Each row comes from the steps of one path. Every step used is in the known rows, and no mark comes twice. Write the path behind each row, first mark first.
Known rows:
T F M E N L: [  1 -19 -17   9 -11  -6  -6   4 -13   4  -5   5   3 -13  12  -7   1 -15
 -18  11  21  12  -9]
M L: [ -8  -1  16   1 -12 -16  15   6 -12  26   4  11 -15   1 -16  -2 -17  -7
 -25  11   5  -9  23]
M L N: [ -3  -1  18  10  -7  -1  13  14  -2  18   9  17 -13  13  -9 -10  -2  -4
 -20   1   6 -18  19]
F M E: [ -1 -24   6   4 -15 -18   5 -18  -3  30  -5   6  -1 -16 -11  -1 -14 -11
 -31  19  16  15  -2]
Y N: [  5  -3   4  -7  -6  -6  11  -1  -3   1  -9  13   8 -12 -13  13  -9  11
  -2   6   2  10   7]
U Y N: [ -7   0   2  -6  -3  -7   9 -12  -9  -7   3   4  18 -19 -13  12  -9   9
   5   0  -2  14   4]
T F M L: [ -1 -24   0   4 -18 -26  12  10 -34  33   1  19  -7 -20  -9  -7 -21 -13
 -39  10  34  14  10]
E M L: [-11  -5  19 -11 -14  -4   3  13   7  13  14   8 -15  -4 -11  -1  -9  -2
 -31   7  -9 -16   4]
T F M E U Y N L P: [  0 -11 -30   4   6   7 -21   5  -2  -9  -4 -16   9  -6   6   4   8  -9
  16 -11  20  18 -20]
M E N L P: [ -1   3  -5   6  -2  13 -11   2  17  -5  -7  -8  -8  18  11  -1  17  -9
  21   5  -1  -7  -5]
Y N L M E U: [  2  16  -9  -9  12  27 -17   0  44 -26  -1 -22  13  12   1   0  13   0
   8  -9 -28 -14 -13]
F T: [  5 -10   8   5 -16 -31  34  11 -33  18 -11  22  -4 -16 -12  -2  -8   4
 -28  10  10  22  16]
F M: [  7 -20  10   2 -13 -24  12 -13 -22  32  -8  19   0 -19  -9  -2 -19  -1
 -29  19  19  23   2]
U L P E N: [  4   1   3   6  11   4   1   3 -12   1 -10   3 -17  11  22   4  22   7
  28  -9  10 -15   6]
N L U Y: [  9  11  -5   7  14   5   1  -5  -7 -19   6   0   8  10  12  -1  -8   9
   4  -8 -10  10  -5]
Y U L P E M: [ 18  -1   0 -11  13  13 -11   3  17 -11  -2 -14 -11   7  12  20  10  17
  31 -17  -8  -6 -14]
L U Y N: [  3   7  -3   2   6   6   4  -3  -5 -14   8   3  13   1  -5   4  -4   9
  10  -9  -4  11  -6]
T F M: [  7 -28  -1  -1 -18 -29  16   0 -42  30 -10  25   2 -31   0  -2 -24  -1
 -32  14  33  31   2]
E U L: [ -7  12   2   1   9  -6   0   9 -16   3  -9  -4 -14   8   7  -7  -5   9
   1   3 -11 -17  10]
E N L: [ 2  9 -2  4  1  3 -1  6 -7 -8 -6 10 -2  7 12 -6  7  0  5 14 -8 -4  5]
T F M L P E: [  4 -26  -2   4  -9 -20   7   6 -34  39  -4  19 -14 -13   5   2  -4 -14
 -20  -2  45  12   6]
T F M L U Y N: [  0 -14 -14  10  -4  -5  -1  15 -20   4  13   7   6 -12 -12  -3  -8 -10
 -17 -10  27  14  -4]
N L: [ 10   1   3  -3   1  -9   9  -6  -9  -3 -10   7   2  -1   6   5 -15   9
  -9   7  -4  11   7]
U Y N L P Z: [ 13  12 -10  -1  12  -5  -4 -27   6 -33  -3 -12  18  -1  -5  16   8  15
  52  -9   5  12  -1]

Which path is each row?
[ -1  10  -8  13   2  17 -11   6  17 -16   2  -7  -4  22  15  -9  13 -10
   5   5 -13 -14  -7]
M E N L U
[-11   3   8  -1   2  14  -2  -2  27 -12   6 -17  -4   6   5 -18  15  -3
   0  -4 -19 -27  -4]
U L M E N
[ -2  18 -15  -3  18  15 -16   4   3 -19  -5 -14   5  13   3   8  11   7
  38 -11 -10   2  -7]
E U Y N L P
[  6   6  12   3  -7 -24   9 -13  -7  19  -3   4 -19  13 -18   1  -4  -3
  23   7  21  -8  22]
M L P Z
[  7 -21 -18   9  -8   0 -10   9  -9   6  -8   2  -4  -4  14  -5   8 -14
   3   4  30  17 -14]
T F M E N L P
[ -7   2  10   7  -2   1   0  10  -8  27   0  11 -24  18   5   0  19 -15
   9   0  16 -22  17]
M L P E N
[-16  14  -5  -5   5   0  -5   0 -11  -4  -1  -3   9  -4  -6   3  -1   5
  12   2 -13  -2   3]
E U Y N
[ -3  -6  17 -11 -11   2   0  17  12  15  10   5 -23   6  -8   2   0  -1
  -8  -1   1 -11  -3]
E M L P
[-16  15 -15   0  10  13 -19  -6  19 -22   1 -25  11   6   0   6   6  -4
  12  -4 -21 -10  -6]
M E U Y N L
[ 14   4  -1  -4   6  -3   2   0   0  -6  -5  -9  -2   1  -5  10 -15  15
  14  -2  -9   4   4]
Y U L
[ -7  -7  19 -13 -12   0  10 -16  24  13   2  -4   4  -8  -4 -10  -7  -7
 -22   6 -13  -3  -4]
L M E
[  1   8  -2 -10   9  13  -1 -13  20 -28   8 -11  27 -10  -4   3   3  10
  10 -13 -20   8  -9]
U Y N L M
[-12   1  14  -5 -12  10   0  -7  27   6   4  -3   2   1   1 -19  12 -14
 -10  10 -16 -15  -6]
L M E N
[ -6  -4  13  -7   2   5   6  -9  25  -6   4 -17  -1  -1   0 -10  -2   3
 -11  -8 -16 -17  -2]
U L M E
[ 11   4  10 -11   4   5   8  -9  14  -7  -2   0   8   0   7  -7  -7   7
 -11  -1 -17   4  -4]
N L M
[ 14   7  -6   2  14  14 -12   5   4  -7  -8 -10 -11  17  14  12  20   8
  46 -11  -1  -9  -2]
Y U L P E N
[ -9   7   4  -4   1  18  -9  18  22 -18  28  -5  -3   6 -12   1   5   1
  -9 -14 -16 -17 -11]
E M L U Y N
[  0   6  -7  -4   7   3   0 -11   0 -25   2  -5  22 -10  -5  13  -4  13
  12  -7  -9  13   0]
U Y N L
[-14  -6 -10   6  -1  -1 -17 -12   8   7   1 -13   9  -9 -12  -1   3 -13
  -7   7   1   5 -12]
F M E U Y N
[-11   8   8   9   0  -3   6   6 -11   8  19   3  -8  11 -10  -9 -11  -9
 -12  -4  -1  -8  11]
M L U Y
[ 22  11 -12   2  13  16  -3   7  12 -27  -5   1   9  12   3  11  -1  13
  10 -10  -8   7  -7]
Y N L U
[  2  10   6   0   9  12  -3  -9   6  -4  -2   7   4   3  28  -7  24  -3
  -3   1 -15 -18  -2]
P E N L M
[ -8  20 -13  -2  15   9 -13   1  -1 -22  -1 -11  11   4   2   4   4   7
  17  -4 -20  -3  -2]
E U Y N L
